What can hang from each mark:
W: H S
J: U
S: U W
Z: J T
X: W Z
U: C J S
H: T W
C: B U
T: H Z
K: B N
N: B K
B: K N

Known rows, with every way that one mark hangs from another:
J[U[C[B] S[W[H]]]]: [ 13   1 -23 -10 -11  -1  12 -11 -18  -4  19   1   8   3  12 -17 -17 -20
  -6  -7  -6  -3 -14  -1   5 -15   1  24  -6   0   7   2  21 -14]
C[U[J S[W[H]]]]: [ 11  -2  -8  -1 -21  -7  17   5 -14  -9  14   2   0  -3   4  -7 -26  -3
   2 -13  -3  -7   0   0  12 -11  -4   7   8   1   9   3  25  -2]
J[U[S]]: [ 20  10  -8 -12  -2  -8  11  -5   1  -4  25 -12  -4  -2  -3  -5 -13   4
  -7  -2  -7   3 -13  -9   0  -5   5  11  11  -3   1  -1  18   0]
C[B[N] U[J S]]: [ 24   3 -13   3 -10 -14   7  -1  -9  -5  29  -1  -5 -20  14   1  -9  -1
 -26  -7   0 -20  -2 -12   2 -12  12   6  19  -2   2   2  36  -6]
T[H[W[S]] Z[J[U[C]]]]: [  3 -11  -7 -14   1   2  11  -6  -9   0  19  -2   2  -3  25 -25  -6   5
   1 -30  -4  14 -19  -2  21 -19   6  16 -51   5  16   7  17   2]
W[H[T] S]: [ -8   9  -6 -26  -6  10   4  -6   4  -9  24   4  -3  -2   2  -8  -6  -8
  10 -13   4   8 -11  -9  18  -1 -17  13 -12   8  -1   9 -13  -7]
K[B[N]]: [ 11   6 -14  -9   2  13   1 -10   5  -4  20  -8  -5  -5  -9   3   0   2
 -23 -16   3  -8  -4  -8  -6  -1  15  10   8   3  -3   8   4  -8]
X[W[H[T] S] Z]: [  3   8  -3 -20 -15  16  13  -7  11 -11  28   6   6   3  -2   1   3   5
  13 -31  -2   9 -12 -14  26  -5 -13  15 -20  12   1  12  -9  -7]
U[C J S[W[H]]]: [  2  -1 -14  -6 -18  -1  12  -3 -20  -1   4   4   0  -4   9  -9 -18   0
  10  -9   0   7  -6   6  12  -8  -2  10   1   5   8   6  35  -7]
C[B[K] U]: [ 27  -1  -6  -4  -2 -14  -3  -8  -1   2  24  -5  -8 -14   6 -11 -17 -29
 -33  -4  -1 -18   3  -6  -8 -11  10  -2   3  -2  11   7   8  -8]
K[B]: [ 11   1 -14  -9   2   8  -1  -6   1  -1   9 -14   3   1  -9  -2  -2   4
 -10 -11  -2  -1  -5  -5  -4  -2  -2  10   8  -5   1  13   3  -8]
J[U]: [ 11   9  -2 -13   4  -5   6  -1   6  -8  20  -7  -5  -3   2 -12 -11  -8
 -11  -5  -6  -4  -7  -4  -1  -6   8  12   1   2   1   2   7   0]
C[B[K[N]] U]: [ 21  -1  -4   3   3 -14 -10  -9   5  11  30   2 -10 -20   5  -6 -12 -23
 -45  -4  -2 -29  -3  -7  -8 -10  18   3   5  12   8   2  12  -7]
S[U]: [ 13   4  -7 -11   3  -2  10  -8   7  -3  20  -9  -5  -1  -2  -6  -5 -15
 -12  -2  -8   4  -8  -7  -1  -3   8  -3   7   1   4   0   4   0]
X[W]: [ 12   0  -4  -1   6  -2  11  -2   5  -4  12   0   7  -6 -10   5   1  -6
  -1  -9  -3  -4   2  -2   0  -3   0  10  -1   5   1   8   2   0]
Z[J]: [ -1  -4  -5  -7   0  -1   6   3  -1  -4   6   2  -2  -8   2  -5 -10  -8
  -8 -11  -2  -7  -8  -1   1  -4  -5   2   2   0   8   9   2  -1]
B[K[N]]: [ 11   3   2  -4   6  -3  -7 -13  12  13  21   1 -16 -16  -8   0  -7  -9
 -27  -4   3 -10  -4  -2  -6   1  20   2   5  19   7   4   9  -2]
C[B[K N] U]: [ 27   4  -7  -5  -2 -10   0 -11   3  -1  36   1 -16 -20   5  -6 -15 -31
 -45  -8   3 -26   4  -8  -9 -10  28  -3   3   5   8   4  10  -9]
S[U[C[B] J] W[H[T]]]: [  0  -6 -12  -9 -12   7  -2 -11 -11  -8  12   7  -1 -13  22 -26  -8 -33
  -8  -8 -12   2 -11  -2  20 -20 -14  17  -8  11   8  10  22 -23]
N[K]: [ 14   0   2 -14   8   3   0  -8   8  -5  10  -9  -9  -5  -7  -1 -16  -7
  -9  -2   4   2   3   0  -5   4   3  -4   2   9   4  16  10  -3]
Z[J[U] T[H]]: [ -6  -2   0  -5 -10   4   8  -2 -14 -19  11  -6  -3  -9  13 -25 -15 -15
  -3 -19  -7  -5 -25   8  12 -11  -2  20 -19   5   9  -5 -11  -6]
N[B]: [ -3   1 -11  -9   3   8   2  -3  -1  -2  10  -2  -2  -2  -9   1  -3   3
  -5  -9   0  -5  -1  -3  -8   1  -1   9   7  -2  12  18   5 -12]
S[U W]: [ 19  -2 -10  -9  -1   3  18  -7   2  -4  15  -7   2  -5  -9  -4 -16 -20
 -12  -9 -11   3  -5  -1   0  -5   8   2   2   4   8   3   6  -3]
C[B]: [ 10   3 -11  -7   5  -1   3  -7  -3  -3  11  -5   7  -6   4  -1   0 -12
 -12  -2  -1 -10   0  -3  -6  -5  -1  11   8  -5   6  12   4  -6]
C[B[K] U[S]]: [ 36   0 -12  -2  -9 -18   3 -11  -6   7  30 -10  -6 -12   0  -6 -17 -16
 -28  -1  -1 -12  -4 -11  -7 -10   9  -2  13  -7  10   5  18  -8]
W[H]: [ -8   8  -3 -14  -2   5   7  -5   0  -9  13   4  -2   8   2  -7  -5 -12
   4  -6   4  -5  -1   1   3   1  -2   9   1   3   5   7  -6   0]
U[C[B] J]: [  6  -2 -13  -2  -1  -8  -6  -3 -12   1   1   0   0 -15  24 -12  -2  -7
 -10  -1  -2  -5  -2   0   1 -12  -1   9   1  -1   4  12  34 -11]
T[H[W]]: [  5  -3   1  -4   6   3  11 -13 -11  -6  10  -7  10   0  -3  -4   9  -3
   9  -8   3   2   6   8   5  -6   1  15  -5   6  12  11   1   3]
X[W[H S] Z[J[U] T]]: [ -1   2 -10 -18 -27   7  21   2   2 -14  27  -2   6   0  12 -12 -14  -5
   2 -54  -7   0 -29  -3  32  -9  -8  21 -36   4   6  -1 -15  -8]
U[C[B] S[W]]: [ 22  -5 -27  -2  -5  -3  11  -8 -19   6   9  -4  12  -8   1  -1 -13  -9
  -8   0  -5   0  -8   2  -5 -10   1   8   3  -2   7   8  29 -13]
X[W Z[J]]: [ 10  -5  -2  -2 -11   5  15   2   4  -7   9   3   7  -4  -2   6   0   6
  -3 -28  -7  -6  -9  -5  11  -8  -1   4  -7   4  10  12   5  -1]
W[H[T[Z]] S[U[J]]]: [ -4   5   0 -24  -8  12   5  -5  12  -6  27   1 -14  -4  20 -17  -5   2
   1 -21  -6  20 -19 -19  30  -7  -8   9 -24   7   8   7   9  -6]

Rows:
[ 33   8 -16  -9  -5 -11  -1 -22  -4   7  39  -5 -19 -20  10 -13 -13 -21
 -39  -4   0  -6 -13 -12  -6 -13  32   8   1   6   3  -1  32 -14]	J[U[C[B[K N]] S]]
[ 15   0 -20  -8   2  -6   1 -14  -5   2  18  -5   0  -4  16 -16  -1 -27
 -21   2  -9   1 -12  -5  -3 -12   6   1   0  -1   4   3  18 -10]	S[U[C[B]]]
[ 37  -7 -10   3 -11  -6   9  -5  -9  -6  24  -4  -6 -25   3   4 -30 -11
 -28 -13   1 -16   6  -7   1 -11  13   2  10   8   6  12  41 -14]	C[B[N[K]] U[J S[W]]]
[ 10  -1  -5 -10  -2   0  12   5   4  -1  19  -5  -7  -2   8 -11 -16  13
 -11 -15 -11   3 -24 -12   7 -10   5   7 -10  -4  13   4  20   1]	T[Z[J[U[S]]]]
[  8   4 -16 -13 -12   0  15  -7 -12  -5  19   1  -1   5   4 -17 -22 -13
   2  -8  -7   4 -15   2   6 -11   5  15  -7   6   5  -2  21  -6]	J[U[C S[W[H]]]]
[ -7   2  -2 -15  -5  18   7  -3   0 -14  12   9   1  -2  -8  -9 -12 -19
   5  -8  -4  -2  -5   4  10  -7 -14  15  -6  14   7  13  -8 -12]	S[W[H[T]]]
[ 19  -9 -18  -1  -7  -6   5  -7 -14   1   5  -3   3 -17  19 -15 -12 -23
 -19  -6 -12   2  -5   0   6 -17   4   7  -2   1   9   7  35 -15]	S[U[C[B] J] W]
[ 20   0  -8 -12 -15  -1  20   0   8  -6  24  -4   8  -7   6  -3 -11   8
  -5 -43  -8   2 -17 -16  21 -11   1  14 -23   0   5   5   5   1]	X[W[S] Z[J[U]]]
[ 20  -8 -23   2 -12  -7   7  -4 -23   5   2  -3   9 -17  12  -3 -13   0
  -6  -4  -5   2  -5   2   3 -13  -2  12   7  -3   8  11  45 -14]	U[C[B] J S[W]]
[ -2  -5  -3  -7   0   7  12  -9 -13 -10  10 -13   8  -4  -3  -8   5  -8
   8 -15   0   3  -6  21   7  -6  -4  15 -13   7  12   7  -9  -5]	Z[T[H[W]]]
[  8   7  -5 -17 -11  10  11  -6  -1 -13  27   1  -1  -2  -7 -14 -18 -10
   4  -9 -10   3 -16  -4  14 -10 -11  24   0  10   4   4   5 -13]	J[U[S[W[H[T]]]]]
[ 18   4  -7 -12 -18  -1  15  -1   1  -5  21  -9  -3   0   5  -6 -15  15
  -9 -21 -10   2 -24 -12  11 -10   3   6   5  -4  10   3  22   0]	X[Z[J[U[S]]]]
[ 19  -5 -11 -15  -4 -12  13  -7   4   5  22 -17   2 -15   7  -5  -1  -2
  -3 -25  -2  16   0  -7  20  -7  -3   5  -4  -3   6   8  22  -1]	H[W[S[U[J]]]]
[  1 -10  -9 -26   4   3   0   4  10   3  25   0  -7 -15  18 -24  -7   1
  -9 -26 -13  15 -27  -4  23 -22  -9   8 -46   9  10  14  21  -9]	H[T[Z[J[U[C]]]] W[S]]
[ 16  -5 -15  -1 -11  -6  11   0 -17   5   2  -3   0 -15   4  -3 -18   8
   2  -4  -5  10  -6   5   5 -10   2   3   5   4   6   6  46  -7]	U[C J S[W]]
[  6  -2  -2  -5 -21   0   9   5 -10 -12  20   6  -4 -10   2 -12 -22  -5
   4  -9  -9  -4  -7  -2  19 -15 -18  10   6   9   6   7  22 -10]	C[U[J S[W[H[T]]]]]
[ 14   0 -16 -14  -8 -12   6  -6  -2   6  18  -9  -9 -14  21 -15 -12  -6
  -7 -13  -4  20 -13 -10  15  -7   6  -3 -11   0  -1  -2  32  -2]	W[S[U[C J]]]
[  3 -16 -14 -23   2   5   4  -3  10   7  26  -2  -7 -12  14 -20  -2  -6
 -11 -24 -15  22 -27  -7  24 -19 -10  -5 -41   8  12  13  18  -9]	H[T[Z[J]] W[S[U[C]]]]
[  9  -2  -8 -23   4   2   5  -4   8   1  25  -8   5 -15  -7  -1   4  -1
   3 -16  -1  11  -5  -2  14  -6 -17   9 -12   6   2  18   2  -6]	H[T W[S]]
[  0  -3 -10  -8 -14   1  10  -6 -10  -6   7   5  -6  -3  16 -22 -17 -23
  -3 -11  -7   7  -5   4  14 -11   4   6  -8   9   9   1  25  -8]	S[U[C J] W[H]]
[  8   0  -8 -17 -16  12  22 -11  -9  -6  20 -19  13   0   1   0   2  12
  11 -35   2  16 -15  10  21  -4   0  11 -26   4  13   7  -6  -3]	X[Z[T[H[W[S]]]]]
[  0  -3  -7 -14 -16   9  10  -1  -6 -15  20   6  -1  -7  -2 -18 -22 -14
   1 -17 -11  -2 -23  -5  20 -14 -19  23  -4   8   8   6   4 -13]	Z[J[U[S[W[H[T]]]]]]
[ 31 -11 -19 -12  -9 -20  -1 -22  -5  17  24 -16  -5 -27  21 -17  -4 -22
 -24 -22   1  14  -1  -7  15 -15   7   4 -14  -3  13  12  35 -14]	H[W[S[U[C[B[K]] J]]]]
[ -6 -13   2 -15   9  13   2   5  12  -2  12   3  -2 -12   0  -9   4   3
  -8 -16 -11   1 -12   3  13 -15 -16   4 -21   9  18  25   7  -7]	H[T[Z[J]] W]
[ -4  -1  -6 -13  -6  -1   6   8  -1 -12  13  -7  -7 -13   8 -19 -20 -16
 -15 -20 -11  -8 -25   9   7 -10  -4  10 -11   2   5  -1  -4  -8]	Z[J[U] T]
[ -4  -3  -5 -12 -13   8   2  -6  -5 -10  12   8 -11 -10  14 -27 -14 -25
  -2  -8 -12  11 -13   2  21 -16 -10   8 -11  17   6   6  23 -16]	S[U[C J] W[H[T]]]
[ 26   1 -14  -2 -11 -12  -4 -19 -12  10  24  -1 -18 -28  15  -6  -8  -9
 -32  -5   8  -3  -5  -8   0 -10  24   3   9   4   6   6  46 -15]	U[C[B[K N]] J S]
[  0  -9   7  -7   5   7  12  -4  -4  -9  13  -3   2   0  13 -20   0   4
  -3 -23  -7   1 -10   1  14 -17   5  20 -30   4  22  10   6   3]	T[H[W] Z[J[U]]]
[  0   6 -12 -18 -21  12  23  -3   3  -9  23  -4   9   6   1   3  -4   2
  10 -41   0   6 -17   1  23   0  -4  13 -28   5   4   4 -17  -6]	X[W[H S] Z[T]]
[ 17  -3 -20  -6  -6  -2  15  -4 -13   5  10  -3   3  -5  -7   0 -18  -2
  -1   0  -6   8 -10   6  -4  -7   5   0   2   4   6   5  29  -6]	U[C S[W]]
[ 16  -2  -7   1  -4 -14  -1   5  -7  -7  13  -2   1 -15  19 -10 -11 -10
 -19  -5  -5 -19   3  -5   1 -15  -3   7  10  -5   6   9  24  -5]	C[B U[J]]
[ 18  -4  -6  -4  -6  -2  15  -2  -2  -4   8  -7  -1 -15   1  -7 -17 -11
 -10 -12 -10   5  -1  -1   8  -8   5   4   5   3  10   4  23  -5]	S[U[J] W]
[  7  -3  -4  -7 -16   4  15   7   6 -14  17  -5   2  -9   4  -9 -12  -3
 -11 -37 -16  -7 -27   3  16 -13  -1  12 -20   5   8   1  -1  -9]	X[W Z[J[U] T]]
[ 15  -4 -15   2 -20  -8  14   1 -21  -8  14   1  10  -6  12  -7 -21 -10
  -5 -13  -3 -16   2  -3  11 -14  -8  16  10  -5  11   7  25  -9]	C[B U[J S[W[H]]]]
[ -3   7  -5 -30  -2  16   9  -9  17  -5  35   0 -10   5   9 -16  -5  -6
  -1 -18  -7  19 -21 -18  22  -4  -4   5 -29   7   8   6  -7  -5]	W[H[T[Z]] S[U]]
[ 15   0 -11 -11   8   4  -6 -15   0  -3  19   1 -12 -13   9  -4  -9 -24
 -29  -2   7  -9   1  -1  -9  -5  19  -2  -6  15   0  15  24 -14]	U[C[B[N[K]]]]
[ 11  -2  -7 -12   1   1  16 -14 -11  -2  17 -11  13  -3  -1  -1   5   2
  13 -20   8  12   3   0  12  -3  -1  17 -16   2   8   9  -2   4]	T[H[W[S]]]
[ -7  -6   4  -3   2  14  10  -3  -9  -9   3   5  -2   2  12 -11  -4   8
   1 -14  -1   1 -12  -3   7  -7   5   8 -22   4  19   8  -1   4]	T[H Z[J]]
[  4 -15 -12 -13  -2   4  15 -13  -9   4  19  -5   1  -1  21 -21   0  -3
  -1 -28  -5  23 -20  -5  22 -15   7   2 -45   3  19   4  14   2]	T[H[W[S[U[C]]]] Z[J]]
[ -2  -2   8  -6   2  10   9  -2  -4 -13  11   2  -5   1  18 -22 -11   4
  -5 -17  -7   0 -18  -7  10 -13   9  17 -28   4  17   3   2   4]	T[H Z[J[U]]]
[  0   7   1 -10 -15  17  15  -8 -11 -15  11 -10   1   4   4  -5  -3   7
   5 -18  -3   6 -18   9   9  -2   7   7 -12   7  11   1  -7  -4]	X[Z[T[H]]]
